In the rows, zero is written as 128.
Known rows, with every step that occurs
poso viko fudu: [142 131 127 145 125 163 103 137 157 109 119  96  85 103 116  83 138 171
 115 122 130  61 138  89 136 142  94]
zefo tevu kotep mivid poso viko: [104 142 107 101 107 197  64 139 130 107 169  53  67 139 141  87 175 189
 143 119  72 112 119  97 114 166 132]
bala kotep tevu fudu guman: [120 108 116  89 103 162  87 195 157 121 133 136 120 149 151 106 157 114
 115 110  95 133 167 136 134  61 155]
guman fudu viko poso: [108 186 101 142  86 151 150 131 158  92  97  77  99 117 116  98 111 186
  98 101 127  46 145 152 138 143  58]
mivid kotep tevu fudu: [134 136 103  88 153 173 125 154 139 160 119 129 165 145 115 162 179 125
  95  83 138 174 167 138 115  97 130]
kotep vafot: [125 124 134 133 106 134 119 135 158 130 127 130 128 154 115 134 130 157
 122 136  92 158 112 133 130 133 171]
bala kotep mivid poso viko: [112 151 122 128  96 177  79 148 139  97 152  63 122 176 128  51 134 168
 123 120  84 138 123 117 113 138 167]
mivid kotep tevu: [132 161 134  98 138 168 121 127 119 146  97 135 183 130 105 160 157 141
 130  97 143 147 161 131  99 117 137]
viko fudu: [118 151 128 143 121 135 111 134 163 128 129 101 116 113 132  94 129 151
 130 130 123  89 137 127 133 138 102]
mivid poso viko: [110 140 131 136 128 186  91 131 123 125 145 113  98 135 110  86 140 158
 110 114 110  95 117  96 139 146 108]
tevu fudu guman: [107  89 103  97 134 157 123 176 142 126 153 130  79 116 158 111 135 118
  95 127  94 127 166 118 151  95 120]
mivid poso viko fudu guman: [ 81 151 140 138 116 218  69 159 159 103 141  89  59  96 132  41 126 182
 120 135  69  29 156  76 159 143  87]
vafot kotep tevu fudu: [140 102  80 123 139 166 111 125 173 143 143 133 140 152 120 115 154 111
  87  83 115 174 142 130 154  89 151]
guman fudu: [125 140 137 136 124 126 143 137 146  99 106 102 120 101 132 103 126 144
 132 116 132 107 168 128 137 154 110]
zefo tevu fudu viko: [123 107  81 106 131 137 127 166 146 119 135 106  63 160 144 112 172 157
  43 114  88 134 114 137 136 122  91]
fudu viko poso: [114 174  97 135  91 152 133 124 142 114 113  97 110 142 112 118 115 168
  91 109 127  69 111 149 128 118  75]
vafot kotep tevu: [140 129 111 136 128 164 107 102 153 123 126 127 160 146 109 121 127 128
 128  97 119 150 131 125 132 113 155]
fudu tevu kotep: [140 129 122 102  94 137 100 147 112 150 121 115  81 115  88 131 153 114
 151 114 112  78 141 139 113 120 122]
zefo tevu: [129 117 122 120 123 114 134 136 136 119 137 116 119 142 134 116 151 149
 116 132 106 128 103 115 125 143 114]
poso viko fudu guman: [125 123 137 131 124 183  92 157 158  91 117  98  57  74 129  72 119 181
 119 140  96  35 166  73 142 128  91]
kotep tevu fudu: [133 107  95 107 139 149 111 155 148 157 138 142 124 139 129 140 167 116
 103  82 125 152 153 133 148  91 126]
vafot kotep bala: [124 117 119 139 107 151 123  93 159  94 148  99 169 154 112  91  89 131
 104 123 101 185 104 128 145 117 173]
fudu guman: [108 115 136 117 124 151 117 149 127 106 129 133  98  97 144 116 114 133
 131 143  96 104 154 106 134 115 130]
mivid kotep: [122 159 132 112 138 154 144 131 116 133 113 117 166 131 120 139 139 139
 116 127 142 152 145 133 104 135 131]
zefo tevu fudu: [133  87  90 108 136 111 136 162 149 134 158 120  89 159 148 113 174 132
  80 113 108 154 111 118 144 129 113]
bala kotep mivid poso viko fudu: [103 173 126 145  90 187  62 155 175  94 147  38 111 163 133  20 139 193
 130 127  83  98 136 116 118 155 144]

Rows
[118 153 141 112 115 156 133 137 146 137 110 118 171 155 103 150 147 169
 108 135 106 186 130 136 100 138 173]  mivid kotep vafot
[111  96 114  92 138 173 104 175 142 132 133 145  92 107 146 132 156 124
 111  94  96 123 177 116 154  79 128]  kotep tevu fudu guman
[121 138 142 131  66 121 104 160 172 119 119 124 157 190 122 103 135 140
 130 155  90 162 100 152 111 118 196]  bala kotep vafot
[ 96 175 112 125 105 224  37 134 155 120 159  34  63 108 131  71 158 196
 159 121  86  77 152 116 126 161 120]  tevu kotep mivid poso viko fudu
[138 129 135 137 106 108 155 144 133 114  99  95  89 104  85  86 127 135
 118  96 103  72 170 115 140 151 103]  guman fudu tevu
[112 126 110  76 150 196 115 174 139 144 119 136 137 120 133 151 167 130
  95  96 111 149 194 118 123  84 131]  mivid kotep tevu fudu guman
[136 116 107 105 104 140  94 176 159 145 127 136 147 183 132 115 169 108
 111  97 127 153 143 153 127  80 151]  bala kotep tevu fudu
[125 121  88 106 138 170 104 148 142 142 114 123  99 140 120 147 166 139
  71  81 107 130 157 148 144  88 105]  kotep tevu fudu viko
[131 141 131 115  88 132 119 146 133 123 104  88  72  89  89 107 150 128
 155  97 113  57 173 138 127 145  99]  guman fudu tevu kotep
[ 99 138 136 133 120 159 101 154 163 107 122 103  86  84 142  87 112 156
 138 147  94  64 170 111 144 124 109]  viko fudu guman
[111 138  59 116 100 135 141 156 163 121 144  89  74 174 134  97 166 177
  46  98 105  98  94 141 139 119  62]  zefo tevu fudu viko poso
[111 164 123 124  80 200  50 151 139 140 138  65  42 109  73  56 171 165
 137  98  86   7 131 105 134 143  72]  mivid poso viko fudu tevu kotep
[122 126 104  92 108 138  94 141 134 115 158  65  99 130 157 126 161 162
 158 132  93 147 127 131 101 152 153]  zefo tevu kotep mivid
[121 167  79 106  68 162 100 170 174 135 116 104 129 193 113 106 157 149
  73  78 123  98 129 176 129  65 106]  bala kotep tevu fudu viko poso
[125 151 133 112  68 148  86 147 154 132 132  65  94 109  80  93 134 144
 150 108  97  73 137 139 138 115 127]  viko fudu tevu kotep bala
[120 141 107 108  90 199  64 141 110 129 153  50  49 128  81  81 166 163
 137  94  67  85 147  98 118 146 130]  fudu tevu kotep mivid poso viko
[146 129 131 125  64 174  64 158 174 140 109  84  43 112  63  96 171 189
 131 115  75  40 128 108 130 135 130]  poso viko fudu tevu kotep vafot
[106 152 111 108 107 213  53 131 121 121 164  63  79 127 132 104 152 170
 156 115  90 116 143 116 118 151 145]  tevu kotep mivid poso viko
[120  90  91 109 134 187  97 147 165 117 149 131 109 131 137 107 142 120
  96  97  86 151 164 109 159  78 150]  vafot kotep tevu fudu guman
[128 137 125 118  98 120 114 143 153 102 132  77 154 172 144  97 125 143
 140 138 104 166 138 149 102 120 185]  bala kotep mivid
[115 135 134  96  86 161  84 127 134 120 147 101 135 124 124 139 128 127
 156 126 121 143 120 153 127 107 153]  tevu kotep bala
[105 156  99 165 128 211  74 101 186  94 165  33  99 146 119  22 119 199
 107 117  68 122 139  95 139 165 140]  vafot kotep mivid poso viko fudu
[136 136 114 110  89 140 119 143 139 111 117  43  69  97 105  99 146 147
 162 101  92  93 197 138 117 152 136]  guman fudu tevu kotep mivid
[103 162 130 154 125 190  78 137 153 118 141  87  82 121 114  48 141 178
 117 120 106  57 123  94 148 156  86]  mivid poso viko fudu
[151 135 124 115  87 167  76 152 148 130 111  82  35  88  75  80 166 158
 136 107 112  10 145 105 126 132  83]  poso viko fudu tevu kotep
